Each row was made from one small tree. Brackets hold a mark, then the marks that hang from it, in alphabetical order. Every link used is in the known rows. Write each row's tree.
Known rows
{F {K {D R U}} Y}: [  5 -14   3  17  18  26  14  13  22  15  17  -3 -21  -8 -22 -10  29  -8
  -3  28 -11  20  -6  -1  39   9   6   2   7   7   0 -22  -1   0  43  -3
  10  -2 -31  27  39 -42   8   9]
{J {K D}}: [ 15 -18  -7  70  17  -3  14  19  17  15  26  -2 -15 -17 -37  -6  22  -7
   5  29  -4   9  17   9  44   3   9   8   2 -16 -10  19  23  13  23 -25
 -16   9 -37  19  -2 -68   2  14]
{D U}: [ 11 -64 -20  22 -22   0  20  21  16  17  35   4 -19 -48 -11  -6  13 -14
 -15  34 -16   8   7  17  33  26  -1  -5  13   9  12  11   6  -1  37 -23
 -35  11 -18  17  24 -56   7  23]
{K F J}: [ 33 -15   0  48 -50 -28  27  15  13  12  40   7 -22 -36  -4  -1  13   6
 -16  32  29  14   8  12  35   7   8   2  -4 -37   2   6  12   8  26   7
 -42   8 -31   2 -19 -70  19 -17]
{F {D {H U}} {K J} Y}: [  9 -27  11   9  29 -11  10  16  13   6  11   4 -27 -36 -16  -5  25 -22
   3  31  -8  24 -26  19  11  26   5  11  -4 -15  10  -4   2   7  41  23
  14   2 -24  11  22 -49   0  23]
{U {D H {K F}}}: [  2 -54 -14  25  12 -22  28  12   9  19  50  11 -23 -58 -12  -6  14 -37
 -16  31 -29   2  -1  25  18  32  -1 -23  14 -36  32   6  40  27  28  -9
  -9  10 -24  -1 -41 -58  -9  46]
{E {Y F}}: [ -1   2 -22  28 -48  22  13  29  22   6  44   2  -7 -27 -12  -2   5 -20
 -16  35  25 -26 -13   3  14  13  15  24 -20  -4  17   7  -4  -4  25 -55
 -69   1  -9  -1  24 -53  33   0]
{F D Y}: [  8 -17 -16  27   5  -2  31  19  20  21  26   0 -13 -36 -18  -5  14 -17
  -8  31  11  14 -19   0  31   4   9  26 -10   8   5  12  21   6  28 -36
 -38   2 -10  12  41 -51  13  45]
{E {Y {F {K D}}}}: [ -1  44  -3  43  -6  36  -6  29  23  -5  25  -8 -12   2 -30   0  16 -22
   4  32  26 -22 -17  -5  17  17  22  27 -29 -11   1   4  -7   6  23 -54
 -39  -4 -24   5  15 -56  24 -17]
{E {Y {F D K}}}: [  2  52 -13  37   8  32   4  28  18  -8  25  -5 -13 -10 -18   7  10 -48
   9  33  26 -13 -35  -3  12  25  21  43 -30   1   4   9  -2   7  28 -69
 -35  -4 -16   1  25 -49  24   9]
{Y F}: [  8 -15 -23  33 -40   4  24  27  19   6  42   1 -10 -32 -18   3   8 -20
  -9  33  23  -9  -6   2  25  20  13  17  -9  -2   8  13   6   2  23 -51
 -48   6 -21   0   5 -59  17  -7]
{H {D {F Y}} U}: [ -9 -73 -17 -10 -45 -30  39  17  26  12  45  -3 -15 -35 -24 -26   8 -20
 -32  34 -21  10   0  17  13  24   6  -9   9 -45  46  -5  -8   5  13  36
 -26   6  -6  17  22 -45  22  20]
{R {D {F {K J} Y} H}}: [ 21 -21   7  28  -8 -28  12  17  10  17  35   4 -20 -27   4  -2  16   3
 -12  29  10  20 -14  17  16   9  17  -9   1 -51  -1 -15  -1  30  10 -26
 -16   7 -38   7 -23 -72   6  -3]
{K {D H U} F J}: [ 20 -46  19  28 -16  -6   6  12  11  23  31  -4 -35 -30 -13  -7  22  42
  -6  32 -20  14  19  33  22  27  -8 -25   8 -19  21   2  24   4  50  18
 -11  15 -43  29 -18 -73 -11  -3]
{F K}: [ 15 -12 -15  44  -1 -11  15  22  17   4  27   5 -14 -36 -17   1  20 -45
   1  30  18   9  -3  -1  40  15  13  16  -4 -12 -12  13  -1  15  21 -43
 -22   2 -24  -1  13 -58  14   7]
{R {D H}}: [  2 -76 -21  36   4  -9   7  28  17  27  32   2 -16 -51 -10  -5  12  -8
  -9  28 -21   4  11  20  25  23  -1  -2  19  13  19  17  11  26  25 -47
 -34  19 -27  14  -4 -64 -12  30]
{E Y}: [  1 -19 -19  33 -30   5  15  26  21  16  39   6 -10 -44 -12  -7  10 -25
 -20  33  14 -10  -4   6  29   6   9  16  -8  -2  12  12   1   4  26 -40
 -64   4  -7   4  36 -54  33  27]
{U D}: [ -4 -54 -28  33  -1  -1  26  25  17  14  36   5 -14 -50 -20  -9   7 -56
 -14  34 -20   9  -6  10  28  19   0   3  11   1  16  14  11  19  27  -7
 -28  10 -17   3  -6 -54  -1  32]
{D F K R}: [ 12 -28 -20  27 -30 -29  44  14  10  19  55   5 -23 -39   4   4  12 -42
 -26  26  25  25   3   2  57  21   6 -20  20 -32   9  -2  18  18  11 -50
 -11   3 -34   4 -15 -60  31  30]
{E {Y {F K}}}: [  4  34 -14  35 -21  23   3  28  21  -6  35   3  -9 -15 -15   3  12 -39
  -3  35  30 -23 -22  -2  13  16  23  33 -27 -18   1   1 -15   3  21 -59
 -48  -4 -14  -7  20 -51  33 -13]
{U {D {F K} H}}: [ -3 -38 -17  17  15 -19  21  18  10   7  45   3 -20 -47 -13  -2  17 -61
  -2  33 -16  13  -6  19  15  36   1 -17   9 -30  17   5   6  29  17 -42
   0   7 -28   5 -23 -60  -8  32]
{Y {F {K {D H}}}}: [  1   1   0  32  18  17  -6  25  16   1  24  -8 -19 -13 -33   4  25 -17
  17  30  10 -10  -4   5  20  33   9   9 -11  -4   0   9   8  14  31 -61
  -7   4 -37   9 -10 -62  -6  -9]
{U {D H {K {F Y} J} R}}: [  9 -34   6  14  -1 -17  35   4   8  26  46  16 -30 -39   3  -7  16 -20
 -28  28 -11  20 -14  17  23  10  -1 -20  17 -45  27 -28  31  20  42  49
  15   1 -35  -2 -43 -52   6  32]
{U D H}: [ -8 -63 -29  23  14 -13  29  24  15  14  38   8 -16 -67 -22 -10  17 -60
 -15  38 -40   4   2  20  10  20  -9  -8  11   8  28  12  20  22  34  -6
 -23   9 -12   6  -5 -49 -20  43]
{H {D {K J}}}: [ 10 -42  -2  36 -14 -29  13  22   9  10  30   7 -26 -39 -16  -5   8 -46
 -16  27   4  21 -12  14  42  30   8  -9  18 -48   3  15  12  30  24  39
   2   7 -32 -10 -45 -69  18  17]
{J K}: [ 19 -30 -18  62   0 -15  23  19  15  13  37   9 -12 -34 -21  -4  17 -24
  -3  30   0   7  13  10  39   3  11  12   5 -20  -9  17  17  11  22 -29
 -24   9 -28   7   1 -63  11  18]

Which tree is each row?
[  1 -37 -13   6 -30 -36  38  14  17  17  52   4 -16 -34 -15 -14   8 -34
 -28  28   4  14 -13  10  32  20  15 -15   7 -67  23  -2  18  25   4  -9
 -20   1 -16   1 -13 -59  30  42] | {H {D {F Y} K}}
[ 12 -41  10   1  26  -2  19  10   4  27  27   8 -36 -42   6   0  20  -9
 -13  26 -16  33 -26  22  35  27  -5 -15  23   3  14 -15  29   8  58  13
  28   4 -37  18   7 -51   5  57] | {F {D H {K J} R U} Y}
[ -4 -46 -30  23 -22 -11  44  18  15  16  53   2 -20 -38  -7  -6   6 -55
 -23  32  -9  25   3   5  37  20  -5 -14  23  -7  26  -4   7  19  21 -16
 -11   7 -30  12 -14 -52  10  27] | {U {D F R}}
[ 29   1  -1  49 -19 -11  33  12  12  14  29   0 -32 -22   0   5  12  -9
  -6  29  25  36  -2   2  43  12  -3  13   5  -3   9   0  18   9  39   8
  -7   6 -41  13  -9 -59  12   4] | {K {F {D R}} J}
[ 26   8   7  37 -15 -13  17  17  14   7  23  11 -15 -27  -8  -1  22 -20
  -7  31  35  17 -22   1  33  -2  22  19 -13 -38 -23  -8  -4  10  26   1
 -20  -4 -25  -7   9 -61  25  -7] | {F {K J} Y}
[ 12 -67   2   7 -32 -51  25  17   3  15  50   8 -31 -58   3   0  13 -19
 -27  30  -1  20   1  33  26  42   1 -41  20 -58  23   5  15  16  20   5
  -3  12 -35   4 -32 -70  16  20] | {D F {H U} {K J}}
[ -4 -51 -15  10 -19 -35  23  20  21  -6  34  -3 -22 -30 -27 -14  13 -58
  -9  33 -18  16   3  15  18  43   7  -8  10 -50  29   6 -23  18  10  17
   2   7 -22  10   0 -51  15   7] | {H {D {F K}} U}
[ 18 -60 -12  12  -4 -21  35  10  16  28  44   8 -19 -48   1 -14  18  12
 -30  33 -51   0   6  29  -2  14   8 -26   9 -31  37 -18  36  17  25 -15
 -34  11 -12  18  -2 -50 -15  26] | {R {D {K {F Y}} {U H}}}
[  8 -18  -8  25   5 -25  30  14   6   3  39   8 -30 -39   0   2  21 -73
 -12  34 -10  35  -8  12  18  21  -4 -22  16 -27  11 -18   0  31  25  14
  25   1 -40   2 -40 -55  -5   9] | {U {D {F {K J}} R} H}
[  4  15  21  20   2  42 -24  25  12   0  22  -6 -27  -6 -17   1  22   2
   5  34  -2 -14 -20  23   3  34   9   0 -14 -11  12  -9  -8   0  51 -11
  -9   3 -37  15  -2 -62   9 -19] | {E {Y {F {K {D H U} J}}}}
[ 12  -8   1  33 -25   7  38   8  25  26  36  -4 -17 -11 -20 -12  22  23
 -17  28  14  15  12  -7  42  -8   5   7  -3 -10  17 -16  21  -1  32  -4
 -30   0 -27  23  25 -49  18   3] | {K {D R} {F Y}}
[ -9 -82 -18  13  -7 -28  23  23  19   8  32   4 -23 -46 -29 -16   8 -57
 -20  28 -33   9   1  18  30  43   2 -12  24 -33  34  15   4  18  22  41
   2  10 -16   2  -6 -48  12  31] | {H {D K} U}
[ 26 -44  17   5 -24 -25  25   5   7  26  46  15 -29 -46   6  -8  20  26
 -28  31 -11   8  -7  33  17  20   6 -28   5 -53  19 -17  31   4  43  20
 -14   6 -28   8 -18 -62   9  21] | {D H {K {F Y} J} U}
[ 10 -43 -13  -3 -32 -14  47   8  11  27  56   6 -22 -37   8  -6  15 -14
 -36  28   1  23  -5  10  41  17   7 -27  19 -32  22 -24  17   4  24 -27
 -10   0 -25  16  18 -51  31  37] | {D {F Y} K R U}
[ -5 -70  -3  35  32  -1  14  17  18  18  25  -2 -26 -25 -34 -12  29  -6
  -2  27 -39  15  29  20  33  20 -12 -11  29   4  23   2  13   3  44  20
  27  13 -43  31  12 -48  -8  21] | {J {K {D {H U} R}}}
[ 19 -28  17  12 -18   1  29   5  16  26  30   1 -31 -23  -8 -14  30  36
 -23  34 -22  20  13  18  15   1  -8 -22   6 -10  28 -31  19  -4  53  45
  -3   3 -33  31   9 -50  -5  -3] | {K {D R {U H}} {F Y} J}
[-13 -76 -27  15   9 -11  37  19  14  13  37   9 -24 -49 -14 -10   9 -77
 -28  29 -41  20  -6  12  33  35  -5 -17  36  -6  32  -5   9  15  32  41
  20   8 -24   4  -4 -38   5  40] | {H {U {D K R}}}
[ -1 -59   6   5 -13  -7  27  11  26  24  34  -4 -19 -34 -29 -21  25  38
 -17  33 -24  -1  16  22   8  13  -1 -11  -3 -23  43  -6  22  -5  35  17
 -28   8 -16  29  27 -48  -1  12] | {K {D {H U}} {F Y}}
[ 14 -54 -17  13 -23 -19  35  15  11  29  50   2 -17 -36   7  -9   6   1
 -34  28 -21  12  -8  21  23  19  17 -27  16 -44  24 -11  19  20   8 -40
 -34  11 -22  17  -1 -63  12  31] | {R {D {F Y} K U}}
[  0  29 -18  32  -4  20  14  27  14   5  37  -1 -17 -25 -11   7   2 -42
  -7  32  20 -15 -36   3  20  27  18  24 -18  -9  15  14  22   8  26 -69
 -42   0 -15  -2   9 -53  29  35] | {E {Y {F {D K}}}}
[ -2 -70  -4  17 -15 -29  22  20  13   7  27   8 -34 -35 -12 -10   9 -54
 -26  26 -17  30  -5  14  43  39  -4 -15  37 -33  26  -4  -6  18  37  89
  32   8 -36   0 -23 -48  19  12] | {H {D {K J} R} U}
[  8 -82 -16  13  -4 -22  19  19   6  28  52   2 -27 -51   7  -3   9  -7
 -23  28 -38  11   7  37  23  45   1 -45  32 -28  34   5  26  29  16 -58
 -15  21 -33  20 -29 -70  -8  41] | {R {D F H K U}}
[ -6 -74 -16  11  19 -12  19  23  17  15  24  -1 -25 -58 -22  -5  17 -27
  -1  33 -31  14   1  24  18  41 -12   0  13  22  35  22  17   6  40 -15
  -8  13 -17  23  32 -46 -10  48] | {F {D {H U}}}
[  1 -43   4  21  36  11  -6  19  15  13  17  -5 -26 -31 -27  -4  31 -10
  11  30 -30   8   7  21  27  38  -3 -14  10   7   7   8   8  11  44 -31
   6  10 -35  27  12 -60 -16  21] | {F {K {D H U}}}
[  8 -61 -14 -10 -32 -23  42  11  16  23  52   5 -16 -57  -2 -12  23   4
 -32  38 -25   6   4  26   6  13   0 -27   1 -19  34 -12  16  -1  25 -34
 -43   5  -7  24  32 -50   3  30] | {D {F Y} {U H}}
[ -5  17 -13   8  27  37   7  22  16  -3  23  -2 -25 -20 -10   5  21 -50
   3  37 -22  -7 -25   8  -3  33  -1  15 -10  34  33 -15  -4  -2  53 -46
   0  -3 -19  18  39 -30   1  21] | {E {Y {F {D R {U H}} K}}}
[-15 -87 -22   8 -16 -12  28  23  26  10  27   0 -23 -34 -24 -18  10 -51
 -20  29 -34  18  12   9  33  34 -11   1  32   5  41   2 -18   7  38  60
   8  10 -21  15  20 -36  13  19] | {H {D R} U}
[  4 -51   8   2  -7  16  24   6  21  33  37  -3 -26 -23 -17 -16  27  42
 -17  30 -28  11  18  18  25  11 -10 -17  12   5  39 -22  24  -7  52   4
  -7   7 -30  39  29 -45  -1  21] | {K {D H R U} {F Y}}
[  9 -82 -12  23  -6 -30  24  18  15  23  43   5 -25 -51  -5  -9  12  -3
 -22  28 -42   2  17  30  11  38   1 -23  22 -33  43   5  24  21  20  -3
 -19  20 -26  14 -22 -56 -11  17] | {R {D {H U} {K F}}}
[ -4 -52 -22  16 -36 -23  34  18  18  14  47  -2 -23 -29 -14 -10   8 -43
 -20  28   3  26   9   3  44  27  -4  -9  25 -19  32   1  -4  20  18  -3
  -6   7 -32  14  -7 -53  23  21] | {H {D F R}}
[ -1  21 -20  32 -14  28  12  29  20   4  33  -6 -12 -21 -15   3   3 -29
  -5  35  20 -14 -28   1  12  19  12  36 -23  14  21  14   6   0  30 -64
 -56   2 -11   7  31 -51  24  19] | {E {Y {F D}}}
[ 15 -52  11   2 -29 -29  36   5  12  23  44  15 -31 -41   4  -9  21   9
 -32  27  -4  19   0  21  23  16   0 -21  16 -47  31 -28  19   1  40  58
   8   4 -31   6  -9 -46  20  13] | {D {H U} {K {F Y} J} R}
[ -4  24  -1  21  -2  54  -3  24  21   1  25  -9 -21   8 -22  -2  19 -20
  -1  32  -2  -9 -12  -1  22  25  10  13  -7  14  16 -18 -15  -5  45 -31
 -10  -2 -32  21  30 -43  20 -14] | {E {Y {F {K {D R U}}}}}
[  8 -43   0  11 -23 -21  48   6  13  16  42  14 -28 -33  -2 -14  10 -29
 -39  30 -21  23 -15  15  18  12   5 -16  18 -52  35 -33  15   8  35  94
  12   2 -28   0 -22 -42  15  10] | {H {U {D {K {F Y} J} R}}}
[ 27   4  17  43 -38  -7  25  11  19  22  31  -3 -19 -13 -16 -11  20  41
 -17  30  26  14   2   6  31  -8  14   4 -16 -43   3  -8  24   4  28  23
 -40   3 -31  15  -5 -68  17 -14] | {K D {F Y} J}
